Each row comes from the steps of one walk. Every step used is in the known rows, and no mark comes twice. Write the walk behind each row, first mark first.
(in the rows, 128 means zero)
Known rows:
M, X, S, A: [ 71 121 118  84 120 106 147 168 146 131 122  88 119  81 140 135  91 102
 105 156 155  78 127 133  75 131 164 170]
M, X, A, R, J, S: [101 106 138  76  96 104 137 160 118 133 133 112 148  96 121 120  86 125
  99 176 196 101 163 121 132 136 166 178]
R, J, M, X: [150 104 172  96 109 115 174 150 123 146 121 115  77 115 120 128 106 158
 112 146 171  36 165 132 191 148 164 171]
J, R, A, X, M, S: [116 128 149 104 107 125 144 150 101  93 123 121 106  96 118 145  86 114
 120 162 174  29 143  93 168 143 150 204]
Q, S, A, X, M: [ 99 134 143  79 124  88 133 179 111 119 135  98 133  87  87 122  94  88
 106 148 125  97  95  47  35 128 126 173]
Q, A, R, J: [120 106 174 130 103  80 154 169 105 125 158  87 157  99 101 120 117 105
 115 194 141 114 172 127 111 133  92 168]
A, R, J, S, M, X: [112 102 164  98 120 114 167 166 105 120 149 103 148  85  78 150 101 138
  89 187 175 123 173 162 142 154 142 186]
M, S, A, X: [112 139 146 119 111 109 162 171 142 124 128 109 110  98 109 134  82 130
 116 173 152  67  88 102  69 119 152 172]
M, S, A, R, J, W: [123 121 158 120 104 114 167 179 131 137 126 114 101  74 116 151  94 149
 103 170 167 102 122 121 110 131 145 161]
J, R, A, X, S, M: [111 125 133 111 108 125 159 155  97  87 135 109 116  73 102 150 100 121
 114 164 149  52 166  87 164 160 142 207]
W, J, S: [108 108 174 131 131 121 132 134 126  88 104 136 144 159  80 136  78 108
 128 140 130 116 130 161 137 118 140 193]
Q, A, X: [112 120 168 118 116  68 156 161 118 120 144  85 153 124 101 117  91  97
 126 186 133  71 110  75  84 110 107 174]
Q, A, R: [ 90 113 165 130 106  78 146 163 110 122 152  89 173  98 102 119 106  78
 121 188 131 132 161 139  96 120  90 170]
R, A, X: [120 124 133 106 112  99 163 141 115  95 124  94 113 135  71 122 109 154
 102 186 153  26 124  93  97 130 127 184]
J, S, A, X, M: [ 80 125 156  91 138  98 152 153 123 116 130 119 158 120  73 140  77  97
 114 172 158  96 108  83  85 100 151 188]
M, S, A: [ 99 132 146 123  98 117 160 164 144 131 119 111 105  98 120 125  89 115
 119 161 144  74 105 136  87 127 145 162]
W, J, R, A, X, M, S: [147 124 175 123 123 139 126 157 107  77 115 136 104 102 103 153  77 113
 126 146 148  43 139 110 161 124 153 211]
W, J: [145 111 171 135 130 112 138 147 126 100 105 124 122 149 109 123  92 118
 126 136 106 114 136 148 115 120 128 178]
A, R, M: [119 110 162 111 134  92 165 149 114 129 147 105 128 130 110 147 117 132
 102 171 143 165 180 179  85 152 128 183]
W, J, R: [148 111 170 139 119 120 135 149 109  84 103 135 127 126 133 135  94 112
 138 123 117 111 153 140 158 139 134 193]
W, J, M, R, A, X, S: [146 123 170 126 138 153 134 153 120  97 118 146  91 106 111 143  85 145
 125 128 130  74 162 144 145 119 156 208]
X, M, S, A: [ 99 130 164  93 126 119 139 170 135 148 130 121  99  99 128 131  69  72
 114 160 141  82 125 120 106 100 152 167]
Q, S, A, X: [ 99 133 134  93 112  84 144 174 114 110 130  93 139  92  82 117 105 108
 109 149 125  97  89  57  27 142 119 170]
M, S: [ 99 124 151 122 103 120 147 147 141 129 114 117  99 136 132 125  73 112
 121 155 150  87 116 166 134 136 145 168]
A, R, J, S: [114 103 156 118 119 103 151 150 105 111 142 116 155 127  87 139 108 136
 101 182 166 156 181 163 136 149 124 183]
S, M, X, A, R, J: [137 108 158  79 102 117 172 185 108 149 151 100 119  47 104 126  92 126
  89 182 150  86 171 104 139 145 155 171]
W, J, S, M, R: [125 108 192 120 137 148 150 156 115  97 115 139 131 114  94 140  75 120
 118 139 119 116 131 171 135 128 145 197]

Which walk is each row?
[129 100 176 104 112 120 179 151 112 126 135 113 112 126  75 134  99 139
 103 170 153  82 153 127 174 156 142 179] | R, J, S, M
[122 109 186 119 126 156 153 151 111  86 114 133 123 105  71 140  86 131
 112 149 130  77 135 165 137 132 142 202] | W, J, S, M, R, A
[ 95 117 167  91 124 142 175 152 106 105 131 118 130  98  81 138  82 137
 100 172 158  70 122 138 130 143 147 200] | J, S, M, R, A, X
[115 116 126 111  94  95 125 156 111 134 142 127 161 111 126  99  93 100
 114 171 138 176 195 108 115 123 123 168] | X, A, R
[ 95 124 160 117 123  86 154 175 120 126 163  84 146  87  89 134  80  77
 121 190 121  88 133  72  97 115 116 184] | Q, A, X, S, M
[137 119 154 121 109 101 173 173 113 131 146 113 132  68  90 133 132 142
 109 169 140 117 180 115  95 131 129 167] | S, A, R, J, M
[111 112 165  82 118 115 185 171 121 141 128  89 110  72 107 133  86 115
  96 164 133  58 127 138 130 143 153 169] | S, M, X
[ 84 119 133 110 127 123 151 160 129 133 142 106 111  92 109 139  81  82
 109 157 107 134 171 138 139 142 137 178] | X, S, M
[122 132 165  92 146 103 138 164 127 132 135 117 109 134 116 140  53 101
 111 170 153  83 107  90 110 102 156 185] | A, X, M, S
[111 115 138 117  88 117 155 135  98  88 109 113 116 108 126 125 117 124
 124 149 154  49 165 125 171 162 128 189] | J, R, A
[ 79 117 143  93 121 124 146 142 138 146 118 122  98  97 126 140  77 102
 122 130 160  68 169 160 184 130 178 184] | J, M, X, S
[123 107 165  87 116 104 172 146 113 122 115 108  96 112 166 152 108 128
 121 135 170  69 148 149 147 175 169 193] | J, R, M, X
[120 129 142  99 150 120 157 177 120 121 146 109 116  97 129 142  73 127
 103 166 125 127 134 105  91 135 146 192] | A, X, S, M, R
[111 119 151  95 123  89 178 174 124 133 144  90 131  72 106 146 129 136
  98 177 151 114 146 140  27 137 145 172] | S, A, R, M, X
[105 126 182 106 126  85 139 171 122 134 152  96 137 111 106 129  64  68
 125 187 145  58 108  73 104  93 125 180] | Q, A, X, M, S
[104 109 151  89 120 112 159 148 120 122 123 109  95 106 170 160 100 114
 121 134 169  86 163 153 149 177 174 200] | J, R, M, X, S
[132 111 154  96 111 120 168 162 131 147 131 113  79  85 117 137 109 145
 112 148 166  43 171 115 164 143 171 174] | R, J, M, X, S, A
[ 85 119 142  71  96 113 137 182 102 131 144  95 139  44  88 121  85  86
  92 153 137 113 140 105 101 162 135 175] | Q, S, M, X, A, R
[112 137 164 121 109 125 167 156 136 141 129 135  94  86  95 140  79 126
 130 146 155  49 132 113 147 114 167 182] | J, M, S, A, X
[ 68 110 155  82 109 123 156 156 113 128 141 118 165  74  75 139  70  94
 100 176 170 111 153 138 150 135 161 191] | J, S, M, X, A, R
[ 63 118 142 114 116 103 154 148 119 107 131 117 181 104  71 137 101 101
 112 172 156 142 142 145  86 123 132 182] | J, S, A, R
[ 65 113 154  90 122 102 168 151 125 119 135 107 159  95  76 155 105 120
 103 175 179 111 133 157  72 135 159 190] | J, S, A, R, M, X
[120 122 186  95 137  87 142 176 111 133 148  98 138 110 137 119  78  85
 121 177 136  81 116  80  81  99 115 179] | Q, A, X, M, R
[127 133 151  91 141  84 159 176 121 130 138 104 132  97 103 128  94 108
 110 173 128  87 113  50  43  95 140 170] | S, A, X, M
[137 116 146 116  83 120 133 161 114 148 150 143 122  93 117 112  89 125
 116 168 166 131 210 108 173 133 148 175] | X, A, R, J, M, S
[125 108 136  79  96  98 140 168 118 140 134 105 133  91 141 112  95 130
  98 174 180  98 165 113 119 138 156 168] | M, X, A, R, J
[105 113 132  75  95  98 140 155 132 143 115 106 124 110 149 100  82 110
 110 157 166  71 135 107 117 126 163 163] | M, X, A
[117 106 170  75 129  95 180 145 135 145 121  91  80 140 135 143 106 142
 103 154 164  62 126 165  90 156 169 178] | R, M, X
[131 128 171 103 126 103 183 160 143 140 140 104  76 122 109 155 100 149
 112 170 158  63 105 123  55 143 167 183] | R, M, S, A, X
[135 120 186 143 120 142 138 144 135 116 109 151  91 122  99 141  71 116
 139 122 129  77 149 166 184 115 159 191] | W, J, M, S
